Known rows, with every way that one mark hangs from another:
L[D V[F]]: [ 20.2  25.1 -47.5 -17.6 -38.9 -49.9  11.9  17.5 -20.1  -3.8   4.6 -56.0
   9.3  -9.7  -5.0   7.2  -1.0  34.7 -30.7 -18.4  31.4  -6.4 -10.4  19.9
 -30.8 -14.7]
L[D F[V[U]]]: [ 24.6  42.2 -33.0 -18.1 -45.6 -47.3   8.1  33.4 -15.5 -16.1   7.8  -5.8
  11.6 -12.5  -7.5   0.1   3.2  57.6 -24.7 -33.3   6.6 -34.6  -6.0  14.6
 -30.3 -20.3]
L[D F[E] V]: [ 16.4  32.6 -50.1 -12.7 -30.1 -49.7  17.6  22.6 -25.8  -1.2  17.2 -57.6
   1.7 -16.3   6.0   5.3 -10.1  30.5 -59.3 -24.3  23.2   5.8  -6.1   9.0
 -20.6 -26.2]
L[D F]: [ 12.7  18.9 -43.3  -6.3 -30.2 -53.8  11.0  14.0 -17.3   8.0   0.9 -46.1
   7.7 -17.2  -0.3  -4.7   0.9  33.1 -31.9 -18.9   2.6  -9.1  -8.7  19.5
 -33.5 -17.7]
Y[E[F]]: [-11.9   4.2  17.6   2.5 -16.7 -34.2   9.6 -16.1 -41.3   0.7   9.7 -23.0
  14.1 -11.3 -19.6   4.4  38.5  40.0  -8.7 -17.2  16.0  17.7   7.3  18.5
 -14.0  -4.2]
Y[E[F[U V]]]: [ -1.3  35.4  30.4  -3.4 -30.1 -39.8   2.6  -3.2 -47.7 -12.6  28.0   7.3
  19.1  -4.1 -34.2   2.0  29.5  45.7   0.6 -31.0  19.4 -14.3   5.7  15.7
  18.4   7.7]
F[V]: [ -2.2  -9.5  -2.1  -6.0 -22.4 -23.3   2.9   4.1 -18.6 -11.2  23.5   7.1
  18.1  -7.8 -14.4   3.2  17.3  38.9 -22.2 -36.1  -4.1 -23.7 -15.1  21.2
  -6.3  -4.5]
E[F[D[L] U V]]: [  2.6  61.5  30.1   1.1 -36.2 -28.8  -7.9 -14.3 -36.1   3.3  41.7  14.8
  19.9 -20.7 -19.5  -7.3  -1.5  29.2  -4.4 -33.5  -5.7  -9.7  -3.8  24.9
  13.4 -14.9]
F[U[E V]]: [ -6.9  18.5  17.0 -11.6 -33.4 -47.3   6.1   8.7 -33.5  15.7  21.0   7.8
  17.7 -13.5 -12.7  32.2  36.0  23.9 -19.6 -46.7   5.8 -43.7 -11.1   6.7
 -14.7   0.4]
D[L[V[F[U[E]]]]]: [ -0.3  34.5 -14.7 -19.8 -30.9 -50.9   4.2  15.2 -34.1   8.9  30.5 -41.5
  16.7 -14.7   3.7  25.7  14.0  20.2 -26.6 -34.5  16.1 -31.9 -16.9  20.7
 -31.7  -2.0]
U[V]: [ -2.0  -7.7   4.8  -6.1 -29.4 -31.5   2.9   4.1 -27.4   6.3   8.0   1.4
  13.9  -9.0 -11.5  21.1  33.7  31.7 -25.3 -36.0  12.7 -16.7  -5.6  20.6
 -23.6  -9.8]
D[L[V[U[E[F]]]]]: [ -3.3  30.2  19.3 -18.0 -24.2 -32.9   9.9  -4.5 -40.0  -0.2  22.1 -10.7
  22.1 -26.9  -0.2  27.9  36.8  30.6 -33.0 -30.4  -2.6 -11.4  -4.2  13.0
 -53.8 -12.6]
V[F[D E] U]: [  3.8  53.6 -27.0  -4.5 -43.0 -36.5  13.7  11.4 -13.4  -6.0   6.7  -7.3
  -4.3  -8.9   3.1  -0.2   0.9  36.7  -1.2 -43.4  33.9   0.0  -5.0   7.5
  -3.8 -57.9]
L[F[D E U]]: [  6.9  65.2 -24.8   1.6 -35.8 -51.1  12.8   9.5 -29.1   8.7  25.9 -21.6
   0.0 -11.2   4.5 -11.1 -16.1  16.0 -22.5 -41.4  26.4  -4.3 -13.6  10.2
  19.6 -46.6]
L[F]: [  1.6   4.0 -21.9  -4.9 -24.5 -38.9  13.4  11.0 -25.2   1.0   4.1 -34.3
   9.9  -7.9   3.0  -2.2  12.8  24.0 -30.3 -26.9  13.5  -7.4 -15.4  22.2
 -24.9 -18.0]
V[U[F]]: [  3.8   4.9  21.0  -3.8 -33.1 -47.3   9.2   5.2 -26.5   3.7   9.5 -10.6
  14.0  -1.4  -4.7  22.7  40.5  29.7 -19.0 -38.2   4.3 -43.7  -2.9  17.5
 -33.7 -26.2]
E[F[V]]: [ -9.0   8.7  19.8  -3.7 -26.9 -13.3  10.8  -6.8 -31.5 -12.7  19.3   7.3
  17.1 -13.3 -21.7  -2.9  23.0  36.2 -15.1 -32.2  -1.2   1.3  -5.2  17.3
   2.7   0.1]
Y[E[F[D U[V]]]]: [  4.8  68.2  31.2  -0.6 -46.5 -43.7   3.8 -12.5 -52.5  14.0  20.8   2.2
  12.1  -8.3 -29.4  15.0  23.0  40.8  -3.0 -27.9  46.0   2.9   8.7  14.2
   8.2 -15.5]
V[F[D[L] E U]]: [ -4.3  57.8 -16.2   3.2 -35.3 -46.0  -3.9   3.0 -23.2  13.2  29.9 -20.0
   0.1 -17.4   3.2  -2.4  -9.4  19.8  -1.5 -40.6  14.4  -0.6  -2.2  19.7
  10.5 -39.3]
V[F]: [ -4.6   0.1 -23.1  -5.0 -29.7 -36.3  10.7   8.2 -18.1  -3.3   0.6 -32.7
   7.7  -5.8  -2.9   2.0  18.9  26.3  -7.0 -29.7  19.8  -4.9 -11.0  22.6
 -18.1 -16.9]
E[F]: [ -8.1   3.6  15.7   1.5 -20.1 -27.6  13.2 -15.7 -33.2  -0.9   4.7 -11.5
  15.5 -15.1 -13.0  -2.8  29.2  19.8 -10.6 -25.0   2.2  11.9  -1.5  18.9
  -8.1  -9.3]
U[E V]: [-17.3  -5.7   8.3 -10.8 -26.9 -28.3  10.1   3.9 -25.0  15.1  18.3  -2.0
  14.5 -18.6  -6.6  35.6  39.3  33.0 -35.8 -40.1   1.2 -26.7 -14.5   8.8
 -38.2  -0.8]
D[L[F[V]]]: [ -5.5   3.6 -11.1  -8.6 -24.4 -25.5  -3.0  15.6 -22.9  -2.0  29.4 -16.8
  14.4 -16.2   0.4   1.7  10.6  41.0 -38.4 -31.1  -9.5 -16.8 -12.1  31.5
 -30.0  -5.4]

Rows:
[  0.7  17.4  18.0  -8.6 -26.5 -44.7   2.1   8.8 -35.3   4.7  35.9 -19.7
  10.9 -11.9   7.2  37.0  32.1  30.6 -49.2 -38.9   5.4 -27.2   3.4  16.9
 -38.0 -30.6] : D[L[V[U[F[E]]]]]
[ -2.0  19.8   3.7  -2.3 -24.8 -38.2   1.8  12.0 -27.2 -12.5  35.5  19.6
  11.1  -8.1 -15.2   0.8  10.2  28.8 -13.8 -51.6  -0.6 -32.1  -5.2   8.7
  33.1 -12.5] : F[E U V]
[-19.8  18.5  20.2   1.5 -29.8 -32.9  18.3 -14.5 -20.6  34.1  36.1 -33.9
   9.0 -17.3   3.4  23.7  17.6  24.1 -41.3 -32.7  -5.4 -29.6 -26.2   9.1
 -33.5 -25.7] : U[E F[D]]
[  3.1  27.0 -11.4  -0.3 -17.3 -29.5  -1.0  -8.8 -25.6   9.0  41.1 -27.3
   8.4 -23.3   7.6  10.1  -9.1  22.2 -51.7 -29.6   8.5   9.6 -12.8  21.2
 -14.9 -38.5] : F[D[L[V]] E]
[ 15.6  45.8 -13.7  -7.5 -26.7 -37.1  -1.6   1.7 -26.1  -2.3  32.8  -7.7
   9.5 -19.5   8.0  13.9  -1.4  31.2 -39.9 -37.5  16.5  -5.9  -5.7  16.2
 -24.1 -50.9] : F[D[L[V[U]]] E]
[ -6.8  35.3  11.2   6.5 -25.9 -30.8  10.2 -25.8 -37.0   9.0  16.1 -24.9
  10.2 -14.0 -17.7  -2.3  15.9  40.1 -11.7 -15.6  26.4  24.0  -1.3  17.8
 -10.4 -24.3] : Y[E[F[D]]]
[  0.0  28.3  25.0  -9.7 -31.6 -28.2   5.7   2.2 -39.3 -22.5  13.1  16.3
  17.0  -5.3 -28.4   9.0  40.8  64.7  -2.0 -31.0  19.7 -11.4   8.5  12.5
 -13.3  -6.8] : Y[E[F[V[U]]]]
[ 23.0  28.4 -23.3 -20.4 -30.5 -47.6   3.0  21.6 -33.8  -8.5  13.7 -31.7
  17.4 -11.0   9.3  15.3  13.2  31.4 -46.4 -27.2  22.4 -20.7  -9.3  28.5
 -54.0 -25.9] : D[L[F V[U]]]
[ -3.7  28.8 -21.0  -0.3 -32.5 -32.4  -2.8  -4.6 -14.4  15.0  17.2 -35.4
   6.4 -17.4   3.4  -0.6  -2.0  29.1 -10.7 -25.1  10.6   2.6 -12.8  32.4
 -29.1 -32.2] : V[F[D[L]]]
[ 17.3  70.2 -26.5 -17.3 -41.0 -52.1  22.3  11.8 -36.0  10.7  33.9 -42.7
  12.0 -12.1   6.5   9.5 -16.1  16.6 -47.1 -32.6  39.0 -28.2 -34.1   9.2
 -16.7 -29.8] : L[F[D U[E]] V]
[ 10.4  58.7  17.1   4.5 -37.1 -41.6   9.5 -19.4 -38.3   6.8  17.5  -3.8
  15.2 -14.1 -16.9 -13.5   3.3  10.0   5.1 -30.3  16.2  -1.8  -4.7  16.8
  19.8 -28.9] : E[F[D U]]
[ -3.9  40.8 -30.4   3.0 -28.4 -32.8  17.4   4.3 -20.4   8.4  21.0 -31.8
  -3.1 -15.1   9.9  -8.3 -11.7  24.8 -34.9 -33.0  21.6  14.7 -16.1  10.8
  -0.8 -48.4] : L[F[D E]]
[  6.3  29.3 -19.6 -24.9 -28.7 -43.8  10.9  21.7 -32.0   1.8  21.9 -34.1
  16.9 -19.1  16.2  29.2  20.8  34.0 -54.4 -32.1  10.0 -29.9 -17.6  17.6
 -69.7 -19.5] : D[L[F V[U[E]]]]
[-25.9  -6.5  29.3  -7.8 -29.0 -23.8  14.9   3.2 -22.6  13.0  41.6  -9.5
  15.1 -12.8  -6.6  29.6  35.4  41.0 -42.6 -40.8 -17.2 -49.1 -22.3   8.8
 -27.9   2.8] : U[E F[V]]
[  6.0  44.9  -4.1  -3.8 -35.5 -23.0   5.8   8.4 -14.9 -15.1  30.2  29.7
   5.8 -12.4  -7.7   0.6   0.0  47.8 -18.7 -50.1  10.1 -17.3  -9.5   5.2
   7.6 -45.7] : F[D E V[U]]
[  2.8  25.4 -42.5  -2.5 -26.4 -49.3  14.5  16.5 -17.1   6.7  10.0 -44.3
  -2.3 -21.2   5.1  -3.2  -2.7  31.7 -35.8 -27.4   1.4   4.9  -2.0   8.7
 -15.7 -27.6] : L[D F[E]]
[ -2.3  37.2  19.5  -0.5 -36.7 -10.5  10.7 -15.9 -27.7  -5.6  26.7   5.5
  13.8 -16.2 -19.8 -11.3   2.5  37.1 -15.8 -30.5   7.6   7.6 -12.1  16.4
   8.6 -19.9] : E[F[D V]]
[ 21.8  54.8 -44.0 -13.6 -41.6 -63.6  10.6  24.2 -27.3  -4.3  18.3 -43.8
   2.8  -8.9  -5.6   7.1  -9.0  25.7 -19.1 -34.6  34.5 -11.8   1.0   8.2
   8.6 -21.4] : L[D V[F[E U]]]
[ 18.1  63.2 -35.5 -15.1 -46.6 -36.6  17.9  16.9 -23.3 -14.9  13.8 -22.6
  -0.7  -4.5   4.2   8.4  -7.3  35.3 -25.5 -40.2  55.9   2.5 -10.8   7.0
 -10.0 -57.2] : L[V[F[D E] U]]
[ -4.2  23.6  26.0   0.4 -47.3 -30.9   8.2  -6.2 -29.9  28.4  25.1 -14.3
   7.8  -6.2  -9.0  29.2  22.4  32.7 -40.3 -33.7  21.0 -19.4 -10.6  18.4
 -25.2 -27.6] : U[F[D] V]
[-20.9  37.3  -5.2 -10.7 -43.1 -23.0   2.8   3.5 -18.7  30.2  24.8 -22.3
   4.4 -26.9   5.2  30.5  14.6  41.1 -28.7 -35.0  11.7  -6.1 -15.3  18.2
 -49.7 -19.6] : U[E V[F[D[L]]]]
[  7.2  69.1 -16.8  -3.5 -43.4 -36.5  10.1  17.7 -28.6  -4.4  39.8   0.0
   2.0  -8.2  -4.2 -11.8 -20.9  30.7 -24.7 -47.4  23.2 -16.0 -16.4   8.3
  31.1 -36.3] : L[F[D E U V]]
[  4.9  62.7  19.0   5.2 -32.4 -50.3   6.1 -20.9 -45.6   9.0  21.9 -13.3
  13.7  -9.0 -23.6  -4.7  12.6  30.8   4.5 -22.7  30.8   2.4   1.8  15.9
  12.7 -21.8] : Y[E[F[D U]]]
[-24.4   8.8  24.4  -8.3 -24.7 -10.8  18.1  -7.0 -28.9  -3.2  28.6   4.5
  16.8 -23.3 -14.8   8.9  29.5  38.6 -23.2 -36.3 -14.1  -8.0 -14.9   5.5
 -12.2   6.0] : U[E[F[V]]]
[ 21.6  54.1 -39.0 -22.7 -38.4 -69.5  18.9  25.0 -32.4   8.6  23.6 -54.4
  13.8 -17.3   1.5  13.3  -6.5  22.6 -48.4 -27.7  17.7 -39.4 -19.9   7.1
 -31.0  -8.4] : L[D F[U[E]] V]
[ -0.9  49.6  13.8   2.8 -34.0 -41.8 -11.4  -1.8 -32.0  21.9  38.0  13.2
   6.9 -21.5  -5.3  17.5   5.1  23.8 -22.5 -46.5   6.2 -10.7   3.3  17.4
   4.9 -30.7] : F[D[L] E U[V]]
[ 13.7  27.7 -16.9 -17.4 -39.9 -34.1  10.0  29.9 -23.1 -22.9  10.3   5.8
  13.4  -3.5  -5.7   1.1  15.4  48.4 -22.7 -40.3  15.0 -34.5 -12.3  17.5
 -21.4 -21.1] : L[F[V[U]]]
[-11.2  22.8  18.0 -10.2 -26.4 -33.4  20.8  -6.6 -30.5  -0.5   4.7   4.1
  16.3 -21.0  -7.5  14.9  41.6  30.9  -7.5 -36.8  -4.4 -15.5  -5.2   2.8
 -32.7 -16.6] : V[U[E[F]]]
[ 21.4  34.6 -23.6 -16.6 -40.1 -55.1  10.1  17.4 -36.1 -11.7  12.6 -34.1
  14.2   3.8  -7.7   7.5   7.0  16.2 -15.2 -33.0  46.7 -24.7 -12.6  22.4
  -1.2 -13.1] : L[V[F[U]]]
[ 10.4  54.5  19.1  -6.9 -45.2 -18.4  10.0  -6.9 -27.6 -15.2  18.1  25.6
  15.3 -13.1 -19.2  -5.6  10.5  46.5  -4.4 -37.0  14.0  -7.6  -6.5  11.9
  -0.6 -32.8] : E[F[D V[U]]]
[-16.1  12.4 -14.7  -8.0 -39.7 -26.8  11.0  17.9 -25.3   0.2   7.9 -13.3
  -3.9  -8.1  -4.7  21.9  26.2  37.8 -19.0 -43.7  32.4   7.6   3.1  10.3
  -6.9 -19.0] : U[V[F[E]]]
[-10.3  32.6  -1.7 -14.6 -29.9 -41.5   0.8  20.2 -29.8   6.7  42.2  -7.9
  17.1 -20.5   0.7  13.7  11.5  34.0 -32.4 -42.1 -15.1 -45.1 -19.1  19.1
 -22.8   4.6] : D[L[F[U[E] V]]]
[  2.4  58.9 -23.8   1.4 -40.7 -47.3  10.1   6.6 -23.2   4.2  19.4 -19.0
  -2.2  -7.2  -3.0  -7.1 -11.1  19.3   2.2 -44.7  33.1  -4.4  -8.2  10.3
  26.6 -42.7] : V[F[D E U]]
[ 26.7  28.2 -49.6 -17.3 -33.9 -54.0  14.8  19.8 -26.5  -0.6   9.0 -61.1
  11.5 -13.2   1.4   3.9  -7.5  29.7 -54.3 -15.7  25.1  -8.5 -13.8  20.1
 -38.2 -16.9] : L[D F V]
[-14.9  26.0  21.2   5.1 -35.3 -18.4  10.3  -2.9 -21.4   9.7  48.4  -4.9
   1.3 -10.7  -5.4  10.2   3.9  37.7 -39.7 -43.6   2.7 -15.5 -13.7   8.6
   8.9 -32.0] : U[F[D E V]]
[  5.1  35.1 -19.3 -20.7 -37.3 -51.8  17.9  17.7 -33.8  -0.9  22.1 -38.1
  14.4  -5.1  -2.2  21.1  11.8  17.8 -22.4 -37.2  35.1 -34.5 -22.9  10.5
 -15.0  -7.0] : L[V[F[U[E]]]]
[ -8.4  24.8  -5.9 -20.3 -31.4 -30.5   4.1  25.9 -20.6  -3.2  28.3  -0.1
  15.7 -23.2   6.2  19.6  21.9  52.5 -35.7 -43.4 -15.8 -41.7 -16.1  15.9
 -54.1  -9.4] : D[L[F[V[U[E]]]]]
[ 13.7  53.0  -6.1  -1.8 -24.8 -48.6  -5.3  -4.3 -34.2   8.2  47.0 -16.5
  11.9 -18.2   1.3   6.8 -13.5  13.5 -37.1 -36.5  14.1  -8.9  -9.0  20.1
   6.0 -36.4] : F[D[L[V]] E U]
[-12.5  10.2  25.0  -2.8 -23.4 -21.5   6.8  -7.7 -39.9 -11.2  24.0  -5.3
  15.9  -9.3 -28.2   3.4  33.1  56.2 -13.0 -23.7  12.7   6.4   2.7  16.9
  -3.7   6.9] : Y[E[F[V]]]
[-10.0  17.9  29.7   2.5 -34.1 -23.0  -6.8  -9.1 -21.6  19.5  50.8 -11.1
  14.5 -16.1  -4.4  14.0   8.9  40.1 -39.2 -31.4 -15.8 -27.2 -14.5  28.9
 -24.0 -19.8] : U[F[D[L] V]]
[ 13.7  47.4 -36.1 -14.5 -41.3 -43.2  11.4  34.9 -15.4 -17.5  14.8  -1.5
   1.9 -15.9  -2.4   0.8  -0.2  57.3 -30.0 -41.6   4.6 -20.5   1.1   3.0
 -14.4 -29.3] : L[D F[E V[U]]]
[ 13.0  56.7 -25.5  -9.3 -46.7 -60.7   7.0  29.8 -31.9  10.7  14.3 -18.1
  -0.3 -15.1  -6.7  14.2   4.0  33.2 -29.3 -40.7  18.9 -14.1   7.7   6.0
  -1.0 -19.1] : L[D F[E U[V]]]
[ -2.4  52.2 -21.1  -2.9 -36.8 -35.5  -0.3   8.1 -14.4   3.4  15.8 -10.5
  -1.6 -19.5   9.0   4.8   1.6  38.3  -5.5 -41.4  14.5   3.4   0.7  17.1
 -20.5 -52.8] : V[F[D[L] E] U]
[ 33.4  67.4 -29.6 -13.0 -44.3 -55.9  14.6  11.0 -38.7  -0.3  25.1 -39.0
  13.5  -3.0   0.9  -3.3 -20.4  13.6 -40.0 -27.7  50.1 -20.1 -25.5  20.7
  -1.2 -37.4] : L[F[D U] V]
[-26.2  15.2  26.9   3.8 -24.2 -33.2   4.0 -17.9 -21.1  42.5  44.3 -35.4
  11.7 -27.0   9.6  28.2  18.9  25.6 -42.9 -29.7 -24.9 -26.7 -20.2  19.1
 -50.9 -20.6] : U[E F[D[L]]]
[ 15.0  47.5   5.8  -3.5 -45.6 -46.0  -1.0   0.1 -32.2  13.0  20.4  10.9
  14.0  -6.9 -15.8  12.3   7.3  22.4 -13.8 -39.5  27.2 -27.4  -9.2  18.3
   4.6 -26.7] : F[D U[V]]
[ -5.5  53.7  16.2  -6.0 -36.3 -28.8  20.4 -14.6 -27.0   7.0  11.8   1.8
  13.0 -24.8  -5.8   7.3  17.7  32.4  -9.1 -35.3   4.2  -7.6 -11.5   2.4
 -26.2 -35.3] : V[U[E[F[D]]]]
[ -6.5  12.2 -25.3  -9.4 -21.7 -32.4   3.6  12.3 -27.0  -2.5  25.9 -42.2
   3.9 -14.6   8.9  16.0   9.2  27.7 -37.0 -32.3  21.3  12.8  -3.7  22.5
 -22.0 -19.0] : D[L[V[F[E]]]]
[ 13.1  30.9  -1.0 -20.4 -40.6 -59.2  18.4  12.8 -25.8  12.8  21.4 -39.0
  15.2 -14.4  -0.2  40.9  26.4  41.0 -51.3 -30.5   3.2 -57.2 -11.7   2.3
 -62.0 -17.2] : L[D V[U[E F]]]
